Each row was made from one walk, in order. Every step used is in the known rows, and no mark comes twice. Write each row's walk.
In the rows, 128 means zero.
Known rows:
Z > B > D: [191 107 134 118 153 140 118 116 149 147 107 130 110  78 106 143 142  95
 107 163 141 158  62 147 130  94 106 154 114 133 121 158 131]
W > D > Q: [137 146  96 110 149 147 119 131 157 158 152 146 106 132 155  99 131  71
 140  98 150 124  81 136 148  91 132 139 136 116 117 113 159]
P > D > Q: [164 144  99 134 134 138 109  98 149 143 151 127 104  99 162 124 128 106
 134 136 157 162 108 124 134 109 103 126 153  93  95 119 143]
W > D > Y: [134 169 108 135 129 121 101 155 125 135 124 169 123 166 138  84 144 121
 114 101 153 136  95 162 134 147 161 129 131 141 147 154 111]
B > D > U > C: [203 178 131  97 119 143  85 119  91 154 133 111  80  90 140  93 159  99
 118 179 132 153  89 177 113 144 112 137 187 120 115 137 108]
B > D: [178 129 143 120 149 131 109 114 113 131 125 127 118 106 120 120 142 115
 107 171 130 141  91 159 121 113 120 150 132 119 132 132 126]
P > D > N: [166 173 123 159 164 110 102 110  85 142 146 126 133 113 151 120 125 139
 146 163 149 155 135 134 139 152 111 139 159 109 103 125 118]
C > N: [109 132 115 122 119 125 124 144 101 167 127 113 132 141 117 123  95 150
 151 131 115 130 118 131 122 119 106 128 156 145 113 128 155]
V > Q: [ 95 110 120 104 106 138 136 117 127 143 128 127 128 111 140 144 148 122
 133 140 130 107 132 117 105 117 137 127 113 114 107 112 118]
N > C > Q > Z: [122 103 158 128 142 157 149  98 105 119 160  80 125 128 165 162 149 108
 137 123 105 127 129 129  90 153 125 176 163 160  88 150 104]
C > Q > Z: [121 113 144 103 123 168 124  92 149 126 182  88 136 123 165 145 138 127
 128 106 114 128 128 132 113 130 114 173 152 155  88 138 145]
W > D > N > C > U: [155 165 140 128 180  95 143 123  33 174 135 130 139 160 177 111 128  89
 168 119 126 118 131 167 131 139 147 129 178 132  98 139 102]
W > D: [125 148 105 114 151 123 116 135 134 133 164 149 125 140 135 106 145 102
 135 102 151 115  99 139 139 114 160 144 120 121 148 129 132]
U > C > Q > Z > B > D: [201 132 151  75 145 167  96  83 159 136 187  89 112  71 142 151 170  85
 113 160 125 168  67 155 110 122  82 206 152 166  84 177 125]
H > D > Q > Z: [135 130 121  76  90 180  98 100 158 148 178 123 135  86 165 144 133 105
 133  90 117 140 113 161 143 103 108 149 169 161  60 134 150]
Z > W > D > U > C: [156 186  85  84 136 121  96 124 121 148 176 134  94  86 155  98 191 132
 181 122 165 106  94 143 158 139 135 137 185 116 134 126  96]
Q > Z: [119 115 143 118 124 146 115  96 129 113 173 107 135  96 134 140 144 135
 138 112 138 116 139 138 129 133 129 147 128 156 117 154 117]
Z > W: [133 117 121 120 136 113 130 111 139 122 133 126 136  88 130 151 158 172
 164 136 144 109 122 113 153 123 116 134 137 124 133 117 104]
B > D > N > C > Q > Z: [182 132 186 138 186 155 132  88  48 143 143  73 122 107 175 146 148  95
 134 186  98 139 102 169  96 159  95 206 186 160  69 142 102]
Y > D > N > C: [141 143 159 194 169  89 143 158  35 143  92 138 133 122 152 165 130 110
 139 165 115 141 124 135 122 135 105 145 193 143  84 121  78]
C > Q: [129 124 125 114 129 149 136 124 145 138 138 110 130 152 158 133 121 119
 117 121 105 139 118 124 111 128 113 151 150 130  98 118 158]
Q > Z > B > D > N: [190 125 170 123 173 156 102  87 106 154 137 105 127  53 128 142 146 106
 133 168 142 147  82 165 144 123  87 183 138 169  89 169 117]
G > J: [109 133 115 120 158 152 114 126 143 139 147 122 132 119 133 139  96 123
 115 136 124 105 107 135 144 121 115  98 109 164 139 138 140]
C > G > J: [102 146 106 104 157 147 126 134 125 162 146 139 141 129 119 139  79 141
 120 131 120 117  99 161 133 123  58  92 121 150 141 119 166]
V > U > C > G > J: [123 189 134  87 141 134 122 141 113 154 156 133 108 103 119 115 111 117
 106 146  87 103  90 156 108 160  62  85 157 167 143 115 157]
W > D > U: [136 158  92 112 127 151 106 132 118 165 145 135  93 128 155  84 142  99
 137  91 156 115  99 153 140 119 163 126 164 115 128 128 138]
U > C > Q > Z: [137 152 145  84 123 157 112  97 139 115 210  89 129 122 162 134 158 119
 133 126 111 136 129 138 109 155 104 182 167 163  91 148 124]
Z > W > D > U: [141 149  85 101 138 135 108 118 130 158 148 134 100  84 160 107 174 143
 175 104 168  99  91 139 164 117 147 131 169 108 130 118 116]
Y > D > Q > Z: [134 112 137 134 115 146 107 111 146 139 162 124 130  77 170 164 142 101
 127 105 144 137 108 136 137  74  93 153 176 149  63 132 131]
V > U > C: [149 173 156 115 112 113 121 138 114 119 141 126  96 103 130 102 163 103
 113 141  96 113 118 119 105 169 128 121 164 144 133 123 117]
Q > Z > W > D: [122 124 115  96 158 127 106  89 147 116 212 124 140  70 146 138 191 159
 181  95 174  81 104 133 166 114 147 172 128 142 141 144  99]
P > D: [156 143 108 140 137 114 106 103 131 120 161 129 129 107 137 132 137 139
 129 142 157 151 126 129 124 128 126 128 137  98 123 135 119]
B > D > N: [189 160 159 140 174 129 108 123  69 151 109 122 127 111 136 114 129 114
 128 191 121 139  99 165 134 140  99 159 154 129 108 123 124]
Q > Z > B > D > G: [198  98 161 103 155 159 141  69 129 145 131 113 124  52 128 165 164 109
 131 133 169 140  72 164 151  92  96 192 128 153 118 162 124]
D > Q > Z: [125 117 137 110 119 169 117  91 153 138 161 104 116  90 161 130 137 104
 144 105 138 126 122 134 134 115 105 145 147 152  87 136 142]
H > D > N > C: [145 156 142 137 142 123 135 144  48 150 108 134 139 133 151 146 120 112
 148 153  84 145 131 154 123 161 122 143 183 151  84 125  94]
B > D > Q > Z > W: [183 106 145  92 148 159  97  65 151 134 163  99 116  27 152 151 182 133
 161 154 155 117  76 150 155  91  84 170 158 138  94 132 118]

Which walk is each row?
[205 144 139  84 122 171  79  89 126 153 159  95  80  33 129 122 178  91
 125 155 152 161  74 175 126 132  98 162 170 158  94 184  98] -> Q > Z > B > D > U > C
[193 120 165 109 175 177 114  84 124 164 150  86 128  79 157 149 136  94
 123 161 118 159  74 161 129 118  74 210 159 171  59 158 147] -> C > Q > Z > B > D > N
[123 103 139 106 132 133 114  85 141 108 175 106 144  57 139 159 178 179
 174 121 154  96 131 122 155 130 117 156 138 150 121 142  96] -> Q > Z > W
[136  96 130 110 126 177 124  94 183 154 146 108 111  63 144 151 138  87
 141  98 147 148  93 124 147  96  90 151 124 165  78 159 145] -> D > Q > Z > B
[127 169 115 104 115 112 111 151  95 158 153 114 126 139 116 114 113 142
 160 150 115 140 118 138 118 141  96 134 174 150 118 136 132] -> U > C > N
[164 167 113 159 116 114  89 121 123 122 121 147 126 133 141 110 140 151
 108 140 161 175 124 150 122 164 131 113 149 119 122 157  99] -> P > D > Y
[133 142 147 137 203 115 132  97  59 126 174 115 138  76 158 145 189 138
 207 136 158  82 113 135 156 154 138 179 160 162 121 140  59] -> Q > Z > W > D > N > C
[157 141 128  77 100 189 108  95 157 160 173  83  93  82 169 132 156  95
 134 109 128 160 104 141 116 145  94 167 188 166  63 165 131] -> D > U > C > Q > Z > B
[185 183 114  91 110 141  82 136  64 193 131  95  85 102 128  87 127 121
 145 183 121 154  80 180 108 134  89 138 217 135 101 138 135] -> B > D > U > C > N
[127  93 152 117 152 142 152  83 114 109 165  76 131  84 166 182 180 155
 173 131 119 105 123 114 115 147 112 183 170 156  92 137  84] -> N > C > Q > Z > W
[190 103 140  84 121 203 102  78 152 172 144  76  90  61 165 138 153  90
 107 130 130 163  65 167 114 103  98 181 179 153  60 166 152] -> C > Q > Z > B > D > U
[131 104 131 100 128 155 117  77 162 134 167 104 126  50 159 152 166 148
 177 114 151 106 118 120 158 107  92 150 151 149  90 124 119] -> D > Q > Z > W
[139 115 107  99 148 173 111  99 190 160 182 131 104  76 152 129 151  62
 148  73 171 132  65 135 160  78 122 166 118 158  99 161 151] -> W > D > Q > Z > B
[137 103 132 125 125 132 101  99 161 130 167 122 135  35 172 183 168 147
 163 115 160 118 101 120 162  71  79 159 184 145  65 124 111] -> Y > D > Q > Z > W
[184  83 161 115 167 168 139  87 125 138 137  80 103  76 146 176 162  80
 115 157 118 157  67 148  92 117 101 203 147 162  82 176 104] -> N > C > Q > Z > B > D
[188 117 158 124 124 159  86 106 144 137 111 128 118  75 118 130 160 117
  95 145 151 169  75 180 127 135 109 161 124 180 109 206  95] -> Q > Z > B > D > Y
[142 160 114  62 158 134  99  86 158 116 248 106 137  91 171 136 201 140
 177 110 150 100  94 136 147 136 121 201 164 151 115 143 105] -> U > C > Q > Z > W > D
[141 183 145  96 111 110 129 144  98 141 140 141 106 114 115 102 143 124
 118 139  90 123 110 149  95 166  75 113 175 131 131 101 143] -> V > U > C > G
[214 153 121  80 127 173 101 113 142 180 125  98  73  89 156 121 153  68
 107 167 116 187  54 162 106 125  82 168 190 133  75 147 143] -> Z > B > D > U > C > Q
[152 137 104 102 169 108 152 101 125 137 147 154 139 103 149 136 175 154
 185  96 182  89  90 133 184 100 131 165 141 114 157 102 118] -> Z > W > D > G
[137 147 131  98 183 145 112  88 121 146 207 104 150 101 190 132 169 147
 187 111 144  93 100 139 167 137 115 203 173 153  89 122 128] -> C > Q > Z > W > D > N
[142 138  89 102 159 130 119 115 168 153 157 145 113  92 161 122 164 115
 177 106 162 107  73 121 173  90 119 146 145 113 122 106 138] -> Z > W > D > Q
[111 109 117  67 146 133 147  62 127 137 188 131 146  53 169 163 215 155
 200  94 193  56 106 128 164  95 141 186 129 125 129 111  98] -> V > Q > Z > W > D > G
[179  95 155 107 148 159 101  85 149 137 151 108 117  49 114 151 159 105
 114 147 151 144  76 155 130  98 108 177 115 160 112 179 117] -> Q > Z > B > D
[143 110 167 144 174 163 158 101  93 152 129  81 123 104 166 173 135  92
 154 138 106 148 112 125 116 157  89 190 163 183  59 159 109] -> D > N > C > Q > Z > B
[153 151 127  71 106 166 101  79 137 143 193  73 111  67 184 135 186 155
 172 125 131 120 122 136 132 158  94 167 214 149  71 133 108] -> D > U > C > Q > Z > W
[180 104 148 100 186 183 133  67 143 155 149 105 128  41 131 176 130 103
 118 139 162 117  53 172 167  87  80 166 112 190 130 174 139] -> Q > Z > B > D > G > J
[145 153 127 134 207 114 152 124  75 153 144 117 129 134 185 141 162 119
 188 145 120 104  91 125 139 149 120 185 181 133 101 106 101] -> Z > W > D > N > C > Q
[179 118 150 101 136 174  99  83 140 142 156 100 105  66 151 128 150  87
 123 145 139 138  83 163 127  96  95 163 150 144  90 140 139] -> B > D > Q > Z
[133 155 132 112 182 127 103  96 102 134 197 122 150  77 158 127 179 155
 199 119 168  83 112 141 180 136 128 176 149 152 118 131  99] -> Q > Z > W > D > N
[190 114 182 149 192 144 129  93  63 146 115  96 111  55 128 160 156  86
 144 185 130 147  84 159 120 141  96 185 149 175  93 178  77] -> Q > Z > B > D > N > C
[157 144 162 164 149  76 140 135  23 171 102 129 155 139 180 164 113 114
 144 144 114 142 148 158 119 117 106 121 220 137  50 135  88] -> Y > D > N > C > U
[160 159 146 105 124 107 134 122  36 179 117 131 159 146 176 146 105 117
 153 131  83 150 152 177 124 145 118 121 209 147  47 135 104] -> H > D > N > C > U
[141 160 174  89 106 155 117 101 130 115 194  83 105 100 167 118 172 104
 112 119  82 115 120 126  89 173 115 171 187 170  90 134 135] -> V > U > C > Q > Z
[135 119 167 135 176 138 150  85  74 132 150  77 141  90 183 171 166 154
 188 153 109 109 132 121 127 168  92 188 190 164  69 126  85] -> D > N > C > Q > Z > W
[133 131 103  71 132 174 103  83 153 154 204  90 111  81 197 124 184 142
 170  80 158  96  95 144 148 121 136 177 191 138  89 129 133] -> C > Q > Z > W > D > U
[130 131 174 145 167 154 149 101  61 140 147  80 133 132 180 151 137 108
 153 143  95 128 138 136 103 174 103 185 182 166  66 136 103] -> D > N > C > Q > Z
